Each row was made from one path, in order. Every step used is in the known rows, and no mark comes twice. Write each row's path.
In the rows, zero is written as 128.
Known rows:
susibar suma lopad vuvon: [ 89 178 104  63 152 159 144 117 113 152 136 109 116 166 101 138 111 125
 170 137 142 149 155 158 109 167 125 113 109 123  47 119 138 135 134 103
 106 142 104 124 174 111 103 159 134 150]
taze vuvon: [ 90 155 140  93 176 128 130 164 103 136 179 101 149 146 132 129 106 108
 136 137 108 151 123 168 144 168 138 134 134 135  77 120 134 154 122 130
 112 151 106 139 154 113 130 132 174 144]
mubos lugu rupoku taze vuvon: [124 159  68 106 138 126 164 162 134 126 194  86 164 132 134 132 117  96
 104 153  95 102 134 153 116 117 117 120 106 113  99 123 121 129 137  93
 122 149 125 115 150 176 140 149 158 154]
kipip taze vuvon lopad suma susibar: [ 63 157 162 105 246 146 110 186  94 132 128  40 165 134 137 112  82  93
 213  87  82 166 121 142 177 144 117 141 103 136 123 134 147 172 116  99
 101 153  72 145 152 106 149 138 181 158]
keze rupoku lugu mubos: [177 192 100 137  89 151 168 123 128 140  62 120 123  89 127 118 128 152
 104 164 139  93 117 150  89 151 170 165  90 101  71 170 165 116 144 147
 131 135 124 132 118 120 148 111 162 104]
taze vuvon lopad mubos: [ 43 135 178 111 176 137  92 179  99 144 211  74 160 181 104 116  75 107
 165 109  95 142 120 181 180 168 109 135 135 140 116 124 148 169  76 150
 116 162 108 158 157 104 156 127 202 148]
lugu mubos: [136 178 109 112 138 119 150 138 105 131 159 117 133 118 131 134 105 129
 139 149 122 111 110 154 121 165 165 157 135 130  69 141 131 129 128 116
 110 152 117 157 146 120 111 140 157 132]
keze rupoku susibar suma: [131 185 115  79 142 189 107 121 110 100  66 116 143 120 108 108 120 140
 128 155 171 138 113 150 128 112 161 135 107 102  73 122 167 148 107 148
 126 148 123 129 154  66 143 144 159 107]
taze rupoku lugu: [122 135 139 115 135 144 136 143 118 161 114 133 141 131 129 119 123 149
 122 125 115 128 151 142 133 159 164 169 139 132 103 117 148 161  71 166
 131 128 104 119 110 100 159 120 136 125]
keze rupoku: [132 158 128 102 141 148 131 141 114 132 118 134 144 121 126 122 125 146
 138 131 136 123 131 149 128 148 156 140 128 147  64 133 142 136 119 149
 131 143 133 141 162  97 134 128 146 133]
taze rupoku: [103 133 147  92 157 134 109 154 100 150 163 136 153 151 131 118 108 138
 139 111 113 136 145 154 151 160 155 161 161 165  95 106 132 160  58 156
 117 136 114 134 134  93 139 134 137 139]
suma lopad mubos: [ 86 125 147 105 136 131 125 125 126 155 202 148 133 170  96 147  93 143
 173 117 133 115 142 180 143 190 127 133 149 154  69 102 111 147  93 146
 129 155 125 136 182 108 113 141 130 153]
taze rupoku lopad mubos: [ 74  94 185  92 137 131  72 142 103 145 223 130 151 202 108 119  98 150
 138  81 129 157 151 169 160 153 135 151 141 146 118  85 139 164  29 177
 152 149 130 137 144  80 167 146 131 155]
lugu rupoku taze vuvon lopad: [ 86 151  98 115 162 144 123 185 105 135 190  74 163 161 138 125  88 107
 155 123  83 132 166 185 125 117  92 144 103 127 104 124 144 145 114  88
 123 160 106 149 143 153 153 148 194 152]
luzod mubos lugu rupoku susibar suma: [176 228  27 116 118 137 160 114 129 110  92  86 155  80 117 118 115  99
  73 187 138  81  88 114 147  95 177 123 115  61  97 148 153 128 138 101
 106 150 134 116 127 125 126 162 157 100]
rupoku taze vuvon lopad: [ 73 137 135 108 175 151 125 180 100 132 196  76 154 179 132 138  74 110
 186 127  95 162 165 189 129 141  99 146 107 126  92 119 136 156  88 115
 121 159 102 161 151 121 167 129 208 166]
susibar suma lopad: [113 170 100  79 150 155 156 116 121 140 136 135 130 136 117 139 116 147
 175 131 143 138 160 157 120 157 141 123 126 121  39 113 116 138 122 112
 125 123 114 132 182 113 106 149 123 147]
susibar suma lopad mubos lugu rupoku: [117 174  70  96 112 138 156 111 150 141 163 117 150 124  91 122 128 133
 122 127 129  69 122 135 142 134 129 100 123 112  85 121 111 128 123 112
 130 127 139 106 185 161 108 164 100 141]
vuvon lopad mubos lugu rupoku gadedo: [116 146 106 140 115 125 140 144 135 148 136  75 151 101  97 128 125 106
 121 121  71  65 112 121 158 123 138 135 132 102 124 145 134 144  93 126
 122 160 127 124 132 156 150 140 158 138]
vuvon lopad suma: [ 97 137 153 136 202 130 126 175  96 139 150 112 152 121 143 154  92 125
 213  87 101 139 127 140 172 162 138 165 148 156  97 123 123 162  96  99
 123 162  98 135 139  98 142 148 148 155]
mubos lugu rupoku: [141 170  67 118 143 114 166 140 135 131 157 114 163  89 132 134 137 115
 106 139  97  74 109 118 140 135 159 121 141 129  90 136 121 131 150  97
 122 141 135 117 162 162 115 157 119 133]
lugu mubos lopad suma susibar: [188 186 109 121 179 131 171 125 105 111 113 113 114 112 133 153 148 130
 135 122 150 105 114 157 155 142 165 162 137 117  92 132 132 134 140  53
 107 150 123 151 146 125  96 146  78 142]
kipip taze rupoku keze: [ 67 134 160  76 138 157  91 139 130 184 162 113 146 163 131 101  98 147
 138  95 109 158 166 149 146 165 156 155 119 166 116 108 132 152  58 152
 110 154  91 154 123  91 121 143 191 148]
kipip taze vuvon lopad: [ 33 155 163 105 205 143 100 183  93 159 177  45 164 145 134 100  73  95
 181 109  64 167 130 173 152 167 113 146  99 143 102 139 154 160 116 115
 106 152  96 151 146 103 148 123 252 143]
susibar suma: [113 170 114  74 171 147 141 135 107 123 135 117 139 126 117 128 127 141
 153 129 138 144 126 131 139 132 162 121 136 118  66 114 131 149 113 127
 123 132 117 156 173 102 120 151 129 145]
kipip taze: [ 74 142 144  93 185 130 117 150 104 153 169 101 145 125 126 116 105 126
 170 114 100 147 120 143 134 165 152 141 122 153  83 121 133 151 125 124
 117 155 115 150 165  96 118 142 185 147]
luzod rupoku lugu: [154 161  94 135 136 130 177 141 123 161 109 133 144  99 145 145 138 141
 120 144 115  95 137 119 131 138 164 141 135 109 102 132 136 132 148 110
 140 153 122 120 143 134 136 143 133 116]
mubos gadedo: [123 157 107 109 155 123 162 140 116 131 164 109 152 109 118 140 112 106
 134 143 101 117 110 129 140 158 171 136 152 135  77 136 108 148 104 122
 114 144 139 144 153 117 126 137 144 147]
luzod mubos lugu rupoku: [175 200  41 140 117  95 183 137 132 143 146 104 157  81 133 132 119 103
  82 164 103  66 106 111 147 132 173 128 138 104  89 159 127 117 150 103
 112 147 145 129 136 156 118 147 146 127]
rupoku susibar: [109 149 130 102 169 148 111 132 107 117 142 124 144 131 119 142  99 120
 147 150 137 134 110 161 142 155 162 152 145 123  81 106 146 160 106 129
 116 177 106 135 151  77 131 150 163 120]
vuvon lopad mubos gadedo: [ 75 138 145 127 157 131 123 153 112 136 196  80 162 143  89 129  81 102
 163 115  86 108 107 143 174 160 141 140 153 138 117 138 119 165  60 142
 118 155 139 162 156 108 155 133 172 153]
rupoku taze vuvon lopad mubos lugu: [ 63 128 145 118 153 142 126 170 126 129 233  59 165 187  94 135  72  99
 162 129  93 122 127 172 158 140  96 126 114 117 126 121 124 155  65 143
 125 159 122 145 161 138 180 125 201 172]
lugu rupoku susibar suma: [126 186  77  84 154 161 111 127 109 106 105 109 150 110 118 114 125 126
 118 148 144 119 110 142 135 103 158 130 121  98  89 111 157 150 129 101
 118 159 111 126 150 105 117 177 138 108]
suma lopad: [113 148 114 105 148 135 153 124 123 154 165 150 132 140 127 156 103 139
 174 132 123 126 160 172 122 188 138 141 141 148  44 114 112 136 125 112
 124 143 115 128 176 115 106 141 135 147]
vuvon lopad mubos: [ 63 127 167 116 169 135  98 159 104 141 198 102 153 165  98 132  83 132
 185  98 106 123 124 160 176 162 131 141 148 149 109 119 137 165  69 149
 127 163 118 169 168  94 148 137 166 151]
kipip lopad mubos: [ 53 128 181 101 183 132  83 154 108 149 196 104 147 153  83 114  83 143
 189  95 106 121 119 163 168 166 138 137 154 171 106 114 125 167  82 159
 118 175 112 165 171  82 122 153 166 149]
susibar suma lopad mubos gadedo: [ 99 160 111  89 126 147 152 111 131 137 172 114 139 144  76 128 102 122
 150 132 133 113 125 148 141 158 141 113 135 118  74 121  96 145  80 136
 121 128 144 134 178 120 119 146 124 156]
lugu mubos gadedo: [146 189  89 122 124 115 173 133 113 127 158  97 143  95 122 132 101 100
 119 163 101  98  92 140 120 163 176 155 140 122  78 160 116 128 115 108
 101 144 137 148 133 133 120 134 162 134]

Write each row's path:
[163 155 128 108 210 139 161 131 107 116 118 125 122 126 128 161 159 135
 151 102 149 126 132 146 172 138 159 145 152 129  92 107 124 155 129  65
 120 149 124 146 167 107 105 149  61 156]
mubos lopad suma susibar
[138 144  99 122 103 115 151 130 142 144 142 101 142  97  94 129 147 109
  86 135  93  63  99 111 144 126 157 124 140 104 110 131 122 139 106 135
 122 162 134 115 137 155 130 148 126 140]
lopad mubos lugu rupoku gadedo
[115 148 104 103 153 131 148 174 105 147 195 108 154 163 149 139 104 112
 133 146 112 132 156 163 126 119 114 130 125 127 104 109 117 130 123  95
 126 170 124 132 157 143 140 153 172 153]
luzod rupoku taze vuvon
[206 186 115 164 112 154 176 125 123 146  56 128 103  81 140 139 163 153
  99 135 155  94 116 164 115 151 164 191  93 112  90 159 155 114 151  84
 135 140 141 107  91 119 131 117 131 110]
keze rupoku lugu mubos lopad suma
[165 168  69 123 114 118 180 130 139 141 104 102 141  67 126 137 157 106
  89 150  85  73 115 107 121 124 167 131 133  99  84 142 123 130 135 105
 116 149 126 104 130 164 124 147 131 131]
mubos lugu rupoku gadedo
[ 88 138 137  84 163 130 117 134 101 137 187  98 127 182 119 153 113 118
 152 117 127 176 145 156 115 160 134 126 104 120  75 112 152 141 129 110
 133 168 115 135 163  97 143 164 150 157]
rupoku lopad vuvon
[154 194 103 128 120 145 174 113 115 158 114  88  89 133 111 143 152 122
  84 164 135 109 124 175  98 172 156 165  91  94  88 154 174 120 166  72
 104 156 127 133 107 130 114 128 160 112]
rupoku lugu mubos lopad vuvon
[114 150  99 116 131 110 138 141 138 134 193 112 162 120 101 125 127 118
 102 124 107  63  90 124 162 140 148 114 148 134 116 124 120 139 117 127
 127 153 143 126 169 152 120 158 118 140]
lopad mubos lugu rupoku
[ 78 170 123  60 138 186  88 113 103 147 113 109 130 188  96 113  87 116
 147 145 154 157 157 180 121 156 123 150 113 124  86 101 163 157  64 127
  94 152  88  91 127  71 130 158 156 118]
taze rupoku susibar suma lopad vuvon
[139 140 145 125 192 129 148 145 101 143 157 140 120 123 140 163 150 134
 147  99 136 132 127 161 167 163 151 164 152 153  87 106 116 148 120  64
 125 158 135 125 141 101 103 148 108 151]
mubos lopad suma
[120 129 141 111 110 138 124 121 140 122 176 113 154 150  97 130 123 140
 117 116 140 117 115 144 140 136 142 115 105 113  96 126 137 129 100 168
 163 145 160 120 176 109 172 136 136 148]
keze rupoku lopad mubos lugu
[158 184 108 121 139 130 158 124 104 140 163 118 112 125 132 140 141 133
 106 146 131 105 124 187 128 164 161 167 133 126  71 137 137 121 140  72
 110 148 146 155 140 124  96 132 149 126]
lugu mubos lopad
[135 139  93 108 148 129 155 153 109 144 180 136 147 148 143 154 114 139
 154 137 122 114 161 142 121 114 134 137 141 134  96 104 109 127 117  94
 136 171 137 142 169 135 130 163 137 153]
luzod rupoku taze
[102 136 123 115 127 126 155 116 148 150 199 132 145 147  91 152 101 126
 153 132 122  86 123 155 148 187 133 119 146 139  77 116 100 137 101 141
 128 145 133 114 186 133 121 137 126 153]
suma lopad mubos lugu
[122 133 118 122 128 110 146 131 132 140 216 113 164 148 119 151 124 126
 115 118 119  97 119 121 163 126 141 109 137 109 125 113 112 124 113 116
 159 162 159 113 182 137 153 166 126 147]
luzod rupoku lopad mubos lugu
[143 148 129 100 210 129 150 147 109 110 117 124 143 119 130 154 122 131
 184 105 138 131 119 119 166 139 163 135 156 132  90 111 118 162 116 111
 118 155  97 147 172 105 122 157  68 162]
lopad suma susibar
[161 146 109 112 193 121 156 141 107 116 129 124 152 129 159 165 133 134
 168  94 138 136 146 109 162 104 150 125 137 109 111 105 119 136 138  72
 152 164 115 122 176 123 141 183  62 156]
luzod rupoku lopad suma susibar
[103 138 143  84 124 153 111 132 133 165 160 143 142 167 133 127 109 152
 125 109 129 145 173 152 152 164 163 152 146 156 102 103 125 151  48 156
 117 152  94 154 125 100 123 142 144 145]
taze rupoku keze
[ 90 154 107 138 141 143 101 142 130 120 164  80 176 125  95 124  89 101
 127 134 102  69  87 149 177 129 132 136 133 113 142 129 152 157  92 119
 120 176 124 118 147 124 152 158 173 111]
vuvon lopad mubos lugu rupoku susibar
[185 175 117 160 139 134 185 128 118 147 104 125 101  89 142 158 153 141
 114 132 139 104 114 158 128 166 167 191 113 108  95 142 139 128 147  63
 125 148 125 116  97 126 118 130 123 123]
rupoku lugu mubos lopad suma
[141 197  41 101 123 165 157  97 144 119 102 112 152  96 114 132 120 116
 119 167 137  84 123 147 121 124 142 119 112  88  72 124 133 129 145  81
 118 138 119  82 161 142 111 170 128 109]
mubos lugu rupoku susibar suma lopad
[152 160 119 125 119 159 157 129 132 142  70 133 134 102 122 126 138 156
 121 142 138 115 135 140 107 147 165 147 104 115  71 144 158 137 133 160
 144 134 125 126 139 105 155 115 145 117]
keze rupoku lugu
[ 88 156 118  89 151 139 141 126 115 163 164 122 119 170 111 152  99 117
 173 137 124 138 155 173 110 196 121 131 124 148  53 121 132 134 135 104
 105 163 104 119 168 115 103 150 144 149]
suma lopad vuvon
[176 183  45 139 109  97 173 124 133 134 166 100 155 103 142 145 119 111
  84 147 110  99 128 122 133 121 163 125 110  80  85 149 135 108 153  92
 141 147 150 121 139 152 142 157 142 135]
luzod mubos lugu rupoku lopad
[171 158  73 117 177 116 170 130 136  97 130 101 160  98 143 160 145 120
 137 100 122 107 121  97 151 102 152 115 118  95 106 121 122 136 152  70
 147 142 117 104 169 157 141 180  49 160]
mubos lugu rupoku lopad suma susibar
[159 179  98 137  88 133 170 131 124 152 106 100 143  97 124 109 107 116
  88 161  97  93 115 136 113 159 183 185 129 110 112 163 136 139  71 146
 111 119 123 116  77 131 158 112 158 114]
taze rupoku lugu mubos gadedo
[151 191  49 123 110 101 162 126 126 145 166  72 141 132 125 143 116  88
  79 154 110 110 123 123 122 131 148 116  92  82  95 157 154 107 167  81
 122 163 139 113 131 150 139 170 154 138]
luzod mubos lugu rupoku lopad vuvon
[174 206 102 130  93 165 165 109 121 156  66  94  91 125 111 124 162 134
  69 167 152  99 125 179  85 158 150 166  69  99  83 172 191 107 169  94
 113 149 141 124 105 121 127 114 166 101]
keze rupoku lugu mubos lopad vuvon
[101 166  95  89 124 167 100 109 125 125 143 127 140 150  87 117 103 137
 135 136 158 102 126 173 138 131 124 127 119 108  91  99 143 147 106 116
 125 163 117 113 165 110 108 177 129 115]
lugu rupoku susibar suma lopad mubos
[ 66 139 160 109 170 128 107 151 115 142 192  83 157 132  74 111  80 115
 169 110  86 108 101 147 167 160 150 136 158 162 116 135 107 165  70 151
 109 167 131 160 159  96 129 148 170 152]
kipip lopad mubos gadedo
[161 143 133 100 175 151 134 131 117  98  89 124 143 132 136 147 133 150
 169  92 159 155 143 131 140 113 151 133 106 113  82 119 142 142 124 123
 156 145 116 129 170  94 158 153  72 158]
keze rupoku lopad suma susibar
[ 56 158 153  85 195 138  99 156  96 157 159  77 133 153 100 121  90 117
 189 115  97 144 130 155 135 170 134 135 129 167  89 132 146 154 125 117
  93 183  93 149 156  88 114 163 180 145]
kipip lopad vuvon
[104 162 120  74 136 184 100 112 111 137 111 135 143 158 113 114  89 138
 152 139 153 145 161 182 135 148 140 159 131 122  77  94 141 158  54 136
 114 133  99  99 134  74 134 148 144 114]
taze rupoku susibar suma lopad
[148 169 119 128 104 138 147 138 117 157 110 122 134 119 134 111 111 145
 106 146 117 108 133 152 114 162 170 188 124 119 103 143 155 140  81 153
 119 128 103 124  88 116 151 117 152 111]
taze rupoku lugu mubos
[ 89 106 160 102 124 125 104 134 127 140 223 114 163 179 105 125 105 133
 118  98 118 129 132 146 166 148 142 138 139 131 126  98 128 154  39 172
 150 137 140 114 147 104 175 141 128 155]
taze rupoku lopad mubos lugu
[103 161 109  89 127 146 158 107 145 138 173 119 142 143  82 137 113 134
 151 132 142  99 122 142 147 156 136 104 131 112  73 116 106 137 100 140
 129 125 135 118 192 130 120 144 115 154]
susibar suma lopad mubos lugu
[131 169 134 130 123 152 137 127 111 183 114  94 117 120 131  93 136 143
  87 129 108 115 141 181 117 163 159 200  92 127 120 143 167 136 105 102
 113 124 130 124  82 111 132 107 193 106]
kipip taze rupoku lugu mubos lopad
[103 162  74 126 151 137 154 176 128 129 188  58 175 139 136 130  97  91
 137 139  72 105 147 162 130 114  99 131  99 114 111 139 132 136 122  84
 121 147 117 126 145 177 161 142 190 153]
mubos lugu rupoku taze vuvon lopad
[101 161 145 111 230 142 131 179  97 114 125  68 160 139 139 138  92  99
 197 101 104 151 127 146 183 142 125 139 133 125 109 130 140 172 108 102
 107 152  75 146 155 114 152 139 134 159]
taze vuvon lopad suma susibar
[102 163 110  92 126 168 132  93 143 118 149 114 144 145  73 137  96 122
 146 155 158 102 105 159 148 149 139 116 124  93  86 107 122 147  89 139
 121 149 125 103 178 102 130 153 139 127]
rupoku susibar suma lopad mubos lugu
[141 153  73 117 134 114 159 131 135 125 180 108 160 111 140 146 138 122
 108 123 105 108 131 129 127 125 149 119 113 103  86 126 128 123 152  88
 152 140 139 109 164 155 140 166 119 142]
mubos lugu rupoku lopad
[143 174  64 109 110 134 167 118 169 145 152 120 153 104 133 144 139 129
  93 137 116  84 134 118 139 137 167 112 126 121  98 133 116 120 141 100
 121 156 115 136 152 166 102 165 128 141]
mubos lugu rupoku keze
[ 71 162 115 129 152 123 119 174 125 140 203  56 179 139 107 108  98  86
 115 120  74  84 102 153 180 143 110 119 127 127 136 144 140 150 110 119
 116 151 122 123 151 161 153 139 183 138]
taze vuvon lopad mubos lugu rupoku
[115 154  96 108  98 130 139 119 170 149 190 120 152 135 103 136 129 133
  89 121 123  72 117 123 163 141 154 105 133 125 123 121 114 129 110 131
 127 169 123 145 160 159 108 167 124 147]
lopad mubos lugu rupoku keze
[124 143  96 106 146 120 127 136 112 129 178 123 148 134 145 140 130 139
 129 107 115 136 151 150 121 129 141 130 115 119  78 112 140 132 143  93
 154 151 128 132 161 131 132 170 124 142]
lugu rupoku lopad
[179 185  99 144 119 142 187 111 123 148 115 115 102 105 127 145 156 143
  89 158 133  97 129 176 109 162 170 173 109  95  80 148 154 122 154  82
 123 138 136 142 116 131 118 117 147 110]
rupoku lugu mubos lopad
